In the rows, zero is written as 128.
Known rows, with every step that occurs:
godug, modamo, nelazu, larezeg, pirite, kodu, gabit, peka: [190  69 119  96 190 183 117 128  82 130  49 166 108 151 184  95 114 166
 145 128 114  87  76 124 165 164 154 105 151 147 162 129 105 168 119  45
 154 110]
peka, gabit, kodu, bemeg, guded: [160  87 167 103 208 118 116 158 121 128 114 128 126 108 157 181 106 184
 136 133 107  90 102 143 136  75  81 112 127 113 163  84 144 159  86 114
 136  71]
felur, gabit: [124 125 159 103 162 118 139 149  94 115 117 133 116 106 167 163 116 179
 167 140 117  92 108 164 170 101 105 151 156 124 160 127 155 149 107 108
 120 100]
pirite, kodu, gabit, peka, godug, modamo, nelazu: [188 111 159 123 183 171 133 139  62 137  81 124 101 116 177 117  97 147
 125 141 139  85  57 109 150 152 123 111  94 132 167 131 110 140 118  65
 154 116]
nelazu, larezeg, pirite, kodu, bemeg, guded: [149 100 132  92 212 149 137  97 146  95  95 152 136 115 157 144 120 185
 155  95 111  96 109 158 169 135 112 112 177 125 170  95 121 123  93  61
 116 106]
godug, modamo, nelazu, larezeg: [186 116 153  76 181 152 134 117 118 119  46 169 120 127 168 107 136 146
 142 124 100  75 110 163 159 135 128 175 153 159 147 144 148 154 130  87
 153 111]
bemeg, kodu, gabit, felur, rarim: [113 113 150 112 160 137 145 125  48 140 102 142 125 128 171 164  92 160
 158 154 137  85 134 149 167  67 100 108 163 150 183 125 146 162 120 124
  91  84]
bemeg, guded: [128 139 174 103 169 113 143 121 116  96 114 137 140 100 148 134 127 168
 159 141 111  87 127 163 154  94 103 145 151 116 155 117 152 136 114 105
 113  98]
sosop, kodu, pirite, larezeg, nelazu, modamo: [174  85 181 115 182 185 114 106 181  94  97 173 124 115 168 114 134 118
 146 116  80  74 126 151 148 147 124 158 155 132 165 183 147 148  89  68
 133 110]
peka, godug, modamo, nelazu, larezeg, pirite, kodu, bemeg: [213 106 129  92 209 172 149  95 134 136  52 153 115 110 162 123 112 159
 119  82 120  86  77 139 151 178 105 139 135 155 180 111 104 116 105  38
 158 125]
larezeg, pirite, kodu, gabit, peka, godug, modamo, nelazu: [192  99 138 126 177 171 139 130  66 149  74 135 108 119 168 100  96 159
 123 130 136  88  64  99 143 164 124 100 107 135 181 117  94 145 115  38
 154 116]
guded, bemeg, kodu, gabit, felur, rarim: [108 116 134 106 148 119 161  96  67 157 100 137 133 129 168 180 106 152
 160 161 137  91 117 130 162  61 113  99 177 137 188 114 145 180 120 118
 122  85]
peka, gabit, kodu: [178  79 148 101 164 120 131 171 121 113 100 133 127 106 163 166 113 180
 161 134 106  87 121 142 143  66  79 135 111 122 156 119 149 184 109 121
 138  85]
felur, rarim: [126 127 148 101 136 130 153 113  91 115 102 133 130  99 147 145 132 167
 140 126 136 106 133 155 161  58 107 163 167 138 170 119 162 150 124 110
 102 115]
gabit, peka: [138  94 149 123 141 143 127 144  99  93 103 137 123 112 156 142 123 165
 156 160 108 103 116 143 158  95 124 147 154 126 135 139 149 165 103  89
 122 113]
kodu, pirite, larezeg: [156 107 165 125 182 141 118 117 153  87 111 159 130 115 169 134 113 149
 167 133  77  93 146 170 142  93 107 157 151 124 164 124 164 135 107  97
 102 113]
godug, modamo, nelazu: [176 136 167  91 163 144 139 120 104 133  74 146 129 123 157  99 132 141
 127 143 108  80  95 149 140 109 125 168 141 145 153 138 139 152 129  90
 146 103]
guded, bemeg: [133 133 144 102 141 104 157 100 131 118  98 138 146 103 156 153 135 156
 163 146 110 102 110 141 151  79 117 159 164 109 158 125 156 165 118  95
 142 113]
godug, modamo, nelazu, larezeg, pirite, kodu, sosop: [200 117 117  57 189 176 147  93 124 117  44 183 119 139 167 100 134 165
 129 103 110  66  98 151 168 141 112 148 156 155 178 126 127 127 125  37
 160 115]
doriso, nole: [142 139 162  98 165 113 148 137 115 108 112 153 132 118 144 136 125 162
 166 133 111  86 129 174 156  84  85 161 157 130 145 132 152 155 108 100
 106  98]
nole, doriso: [136 139 157 115 160 128 137 136 114 114 103 140 145 109 156 140 106 166
 146 135 108  94 133 160 154  94  92 166 170 132 134 147 151 149 101 103
 103 103]
pirite, larezeg, nelazu: [145 127 134  96 189 143 121  87 146  87  97 174 146 108 168 113 141 146
 167 122  94  81 120 167 147 116 129 177 148 125 149 154 151 161 109 103
 115 120]
peka, godug, modamo: [170 138 172 116 157 135 159 135 105 117  82 143 119  79 139 133 112 149
 138 133 117  87 127 132 140 119  85 161 122 145 178 124 156 130 117  72
 147 119]
guded, bemeg, kodu, pirite: [150 101 155 100 155 136 137 121 161 119 103 132 146 129 152 161 126 152
 162 153  96  90 124 138 135  78 103 118 170 123 145 123 143 137 103  80
 133 102]
modamo, nelazu, larezeg, pirite, kodu, gabit, peka, doriso: [160  66 118  99 184 181 116 113 100 118  69 141 117 147 179 143 106 175
 149 102 119  95  74 144 167 154 139 117 129 126 154 126  78 177 114  69
 114 119]
guded, bemeg, kodu, pirite, larezeg, nelazu, modamo: [175  95 148  73 182 156 106  78 194 109  83 175 142 124 151 135 145  98
 166 135  81  76 110 126 128 139 143 137 174 131 153 164 138 154  91  59
 154 102]
bemeg, kodu, pirite, larezeg: [161  91 158 104 192 151 111 125 163  79 111 152 137 133 163 142 111 151
 168 138  81  88 146 162 137  93 102 123 152 135 139 148 154 123 102  94
 104 108]
larezeg, nelazu: [141 135 147  96 162 140 132 111 124 107  93 155 144 105 163 117 142 158
 156 127 108  74 112 161 152 112 115 179 148 127 149 141 141 156 110  98
 115 118]
nole, doriso, peka, godug, modamo, nelazu, larezeg: [191 141 165  85 191 166 124 123 117 155  56 145 133 122 158 129 114 124
 155  93 115  64 109 151 158 172  99 164 132 174 141 153 135 132 112  87
 155 110]
godug, modamo, nelazu, larezeg, pirite, kodu, bemeg: [200  96 126  77 204 179 134  97 132 129  57 161 123 137 166 107 123 159
 124  98 108  89  78 145 157 151 133 139 170 153 168 116 109 137 108  49
 152 111]
modamo, nelazu, larezeg, pirite, kodu: [185  96 112  74 181 152 147  94 144 100  69 153 140 127 177 107 133 175
 165  93 118  80  90 164 173 145 120 144 146 138 155 138 104 146 123  79
 124 117]
gabit, kodu: [176  93 146 103 158 135 143 136 124 113 101 136 138 112 158 151 122 176
 155 136 113 101 115 132 155  75  96 153 139 129 141 145 156 165 102 107
 125  89]
pirite, kodu: [154 124 148 101 156 143 152 122 125  81 113 123 139 106 163 135 119 166
 166 129 121  92 107 151 166  86 109 135 136 119 153 137 133 139 119 100
 108 111]
larezeg, pirite, kodu, gabit, peka: [140  84 124 127 158 155 127 139  76 110 102 139 123 126 173 125 100 184
 161 143 124 105  94 119 162 114 129  97 148 113 167 119 115 161 105  62
 113 110]
doriso, peka, godug, modamo, nelazu, larezeg, pirite, kodu: [212 113 135  70 181 180 148  99 132 133  60 143 131 119 159 110 128 134
 172  76 125  65  92 134 163 178 113 126 112 167 177 130 104 127 123  56
 159 116]
sosop, kodu, pirite, larezeg, nelazu, modamo, godug: [194  80 183  99 199 174 121 101 169 109  94 162 111 115 171 108 122 122
 142 108  89  71 124 151 147 156 107 157 150 131 169 186 135 136  94  60
 143 120]
guded, bemeg, kodu: [141 119 137  81 150 118 150 109 142 111  98 132 153 119 149 163 133 159
 165 152 113  95 109 131 143  78 111 127 164 122 134 147 144 155 113  91
 142 104]
felur, gabit, peka, godug, modamo, nelazu, larezeg: [184  82 150 104 188 162 127 150  85 134  62 146  83 109 172 152 119 157
 144 132 121  80  78 141 169 181 120 141 125 159 152 136 136 154 105  69
 179 117]

Rows:
[187 105 142  74 225 170 134  89 137 128  69 156 128 135 155 102 129 161
 123 100 112  81  80 147 155 159 131 115 171 147 169  99 106 128 103  51
 151  98]  godug, modamo, nelazu, larezeg, pirite, kodu, bemeg, guded
[179  80 176 113 178 158  94 190 137 150 117 118 137 138 163 173  97 153
 176 122  91  72 136 142 137  76  70 109 129 139 150 110 142 165  82 119
 121  64]  nole, doriso, peka, gabit, kodu, pirite
[151  91 186 141 155 164 145 149 147 100 118 130 129 124 168 137 113 173
 143 135  94  88 138 161 154  84  83 139 150 123 158 140 152 130 101  89
 112 112]  sosop, kodu, pirite
[188 102 133  77 177 149 139 108 124 132  41 180 127 130 159  91 137 159
 141 115  98  78 114 153 152 149 127 168 167 162 161 130 132 157 125  59
 154 113]  godug, modamo, nelazu, larezeg, pirite
[174 108 169 100 183 160 100  99 165 100  84 186 123 107 160 112 134 104
 159 121  77  74 128 154 138 148 136 179 158 134 173 151 148 148  94  70
 122 107]  kodu, pirite, larezeg, nelazu, modamo
[143 156 168 116 160 138 133 131 111 135 109 117 146  99 148 158 100 142
 172 108 125  84 127 148 156 125  75 153 130 140 148 144 143 125  96 101
 114 105]  nole, doriso, peka, godug
[132 149 166 102 155 144 119 136 111 129 110 126 154 126 153 146 113 144
 175 123 113  85 129 153 159  98 104 150 163 136 134 149 149 148  99 113
 104  93]  nole, doriso, peka
[112 120 163 114 142 140 130 146  73 155 114 126 134 119 158 175  95 135
 185 130 125  67 152 167 161  60  83 112 153 158 187 100 140 192 111 154
 107  70]  nole, doriso, peka, gabit, felur, rarim
[183  73 122 123 184 178 137 145  83 113  56 161 102 105 167 134  95 173
 157 121 122  94 108 107 165 172 114  97 130 147 185 121 123 146 107  27
 153 127]  nelazu, larezeg, pirite, kodu, gabit, peka, godug, modamo
[114  92 166 109 164 148 125 166  89 114 134 127  99 131 137 191 113 168
 161 141 118  99 101 163 162  97  99 126 150 130 135 127 128 188  84  95
 110  93]  felur, gabit, peka, doriso, nole
[164 123 149  82 174 143 111  85 149  92  77 185 130  98 158 113 142 110
 160 122  95  80 114 148 149 148 145 187 154 132 160 175 149 165 105  81
 133 110]  pirite, larezeg, nelazu, modamo
[122  90 151 119 153 140 124 162  80 107 119 127 105 114 163 167 117 179
 166 164 116 102  97 147 170 106 125 129 158 125 143 131 149 170  94  94
 129 101]  felur, gabit, peka
[183 119 152  65 191 130 118  81 136 110  75 176 119  97 161 107 133 113
 157 112 103  77 112 149 151 158 130 188 149 130 163 179 136 153 110  74
 142 119]  pirite, larezeg, nelazu, modamo, godug
[118 119 145 112 165 112 151 113  85 144  98 150 138 134 179 174  95 147
 183 174 112  80 111 132 157  88 111 105 161 124 172 130 137 177 115 110
 131  81]  guded, bemeg, kodu, gabit, felur
[161 111 107  77 173 155 149 103 134  84  72 179 127 119 168 140 125 188
 162 100 112  80 131 163 182 119  92 146 163 133 177 126 142 123 112  48
 127 122]  nelazu, larezeg, pirite, kodu, sosop
[164 145 180 103 154 150 142 136  99 133  90 131 126  95 138 142 118 125
 167 121 119  80 124 128 147 122  96 148 115 151 175 126 153 128 115  79
 147 109]  doriso, peka, godug, modamo
[177 126 162  68 168 132 131 103 116 131  72 157 117  93 152 113 132 125
 145 118 120  71 101 143 153 150 116 188 154 131 164 164 128 147 109  69
 140 114]  larezeg, nelazu, modamo, godug
[170  95 149 110 184 143 130 129 120 130 103 133 128 116 160 170 114 177
 129 130 110 113  95 133 151  77  99 157 155 125 147 128 155 151  82  95
 125  90]  gabit, kodu, bemeg
[228  67 158  81 211 163 108 102 164 129  82 168 113 115 163 121 126 119
 152 112  90  78 111 128 138 143 109 165 143 137 163 166 139 151  86  63
 147  94]  gabit, kodu, pirite, larezeg, nelazu, modamo, godug
[179 106 147 103 175 143 131 126  77 169  64 130 117 130 164 142 111 139
 124 164 130  87  59  91 127 141 129 102 121 134 147 141 121 155 112  59
 189 112]  guded, bemeg, kodu, gabit, peka, godug, modamo, nelazu
[193 103 169  83 201 151 104  93 155 117  82 175 110 106 162 107 124 108
 156 113  87  71 124 155 139 155 120 179 154 131 176 155 136 133 100  63
 133 115]  kodu, pirite, larezeg, nelazu, modamo, godug
[146 124 150 108 181 151 139 117 122  98 115 122 132 109 164 153 110 168
 142 122 118 102  90 150 163  90 113 136 151 115 161 119 132 125  97  89
 108 109]  pirite, kodu, bemeg
[138 138 131  70 158 121 148  99 130 114  91 151 143 127 152 171 135 163
 147 151 113  86 115 138 151  69  94 138 166 120 148 141 161 131 109  71
 153 109]  guded, bemeg, kodu, sosop
[161  90 148 101 170 132 141 155 103 126 116 123 117 113 167 175 117 189
 161 138 123 100  98 136 167  87  97 137 142 128 146 135 157 167  93 111
 132  78]  felur, gabit, kodu
[110 104 165 147 147 147 168 128  53 140 115 137 117 118 184 158  93 171
 142 141 136  91 136 151 182  67  94 119 158 138 200 131 155 174 118 127
 100  93]  sosop, kodu, gabit, felur, rarim
[179  93 163  77 193 174  91 104 174  93  83 179 131 125 155 120 133 106
 161 124  81  68 127 144 132 146 131 144 160 145 147 175 138 136  91  64
 123 101]  bemeg, kodu, pirite, larezeg, nelazu, modamo
[195 128 146  85 185 164 130 113 122 167  48 159 139 125 153 113 114 135
 155  82 115  67 118 140 150 185  98 155 146 178 154 138 122 134 107  60
 156 107]  nole, doriso, peka, godug, modamo, nelazu, larezeg, pirite
[132  88 141 115 169 163 131 145  87 115 119 137 120 140 144 151  97 174
 157 122 122 102  99 136 154 106 106  94 140 117 158 114  92 181  94  63
  92 101]  larezeg, pirite, kodu, gabit, peka, doriso, nole
[136 131 167 104 199 142 137 111 125  96 129 117 136 108 154 149 114 168
 143 125 123  97  88 151 159  97 111 112 153 109 163 101 128 117  93  91
 105  96]  pirite, kodu, bemeg, guded
[195  61 146 109 210 158  94 141 169 107 100 164 130 120 179 142 122 156
 168 119  74  67 127 154 124  92  94 132 113 125 163 117 144 177  90 112
 132  93]  peka, gabit, kodu, pirite, larezeg, nelazu
[169 117 141  81 178 131 134 109 129 108  64 160 132 123 179 124 133 162
 157 112 106  78 106 183 169 130 120 183 145 139 139 149 140 150 126 108
 126 116]  modamo, nelazu, larezeg
[191  77 164 131 193 181 132 150  79 136  54 150  96 126 191 130 103 164
 120 126 120  83  88 129 167 174 112 127 113 148 154 165 134 150 111  65
 175 128]  sosop, kodu, gabit, peka, godug, modamo, nelazu, larezeg
[128  99 167 110 152 152 130 148 108 100 116 137 120 128 128 166 120 155
 152 139 108 100 118 160 150  83  97 144 143 129 128 137 125 187  92  90
 105 105]  gabit, peka, doriso, nole
[160  90 115  95 193 158 138 103 144  97  81 155 132 117 167 148 115 185
 157  94 110 104 108 157 172 125 112 134 176 130 168 113 124 132  96  59
 114 118]  nelazu, larezeg, pirite, kodu, bemeg
[187 109 164 120 157 158 138 134  88 132  73 135 109 103 150 118 120 138
 122 148 121  86  84 124 137 141 116 151 113 149 149 139 128 149 112  66
 167 121]  gabit, peka, godug, modamo, nelazu
[208  71 160  95 192 173 100 104 175 110  84 179 124 116 160 125 135 116
 153 118  81  81 115 126 138 135 126 165 147 139 160 164 150 166  80  73
 138  87]  gabit, kodu, pirite, larezeg, nelazu, modamo
[165  90 113  86 167 151 154 112 145  79  79 158 138 112 166 129 124 185
 180 100 113  93 125 156 177 126 110 134 160 136 162 131 126 145 115  70
 116 120]  nelazu, larezeg, pirite, kodu
[167 114 140  92 167 140 142 127 111 115  94 157 124 119 161 162 124 181
 135 136 114  91 118 140 162  66  78 165 140 125 155 138 171 142  97  84
 135  92]  gabit, kodu, sosop
[174  86 158  87 158 135 113 170 116 128 108 121 135 121 161 174 118 161
 191 125 108  78 116 140 150  69  92 119 105 129 156 120 146 181 108 131
 137  75]  doriso, peka, gabit, kodu
[143  96 169 105 215 128 126 143 104 140 135 118 115 117 159 192 113 191
 136 135 122 102  79 137 161  98  98 115 161 119 154  99 152 144  69 100
 130  67]  felur, gabit, kodu, bemeg, guded
[141 139 144  74 166 139 134 127 113  96  97 155 131 126 155 156 122 172
 141 140 113  79 127 156 156  77  80 147 152 131 142 151 160 113 108  78
 120 106]  bemeg, kodu, sosop
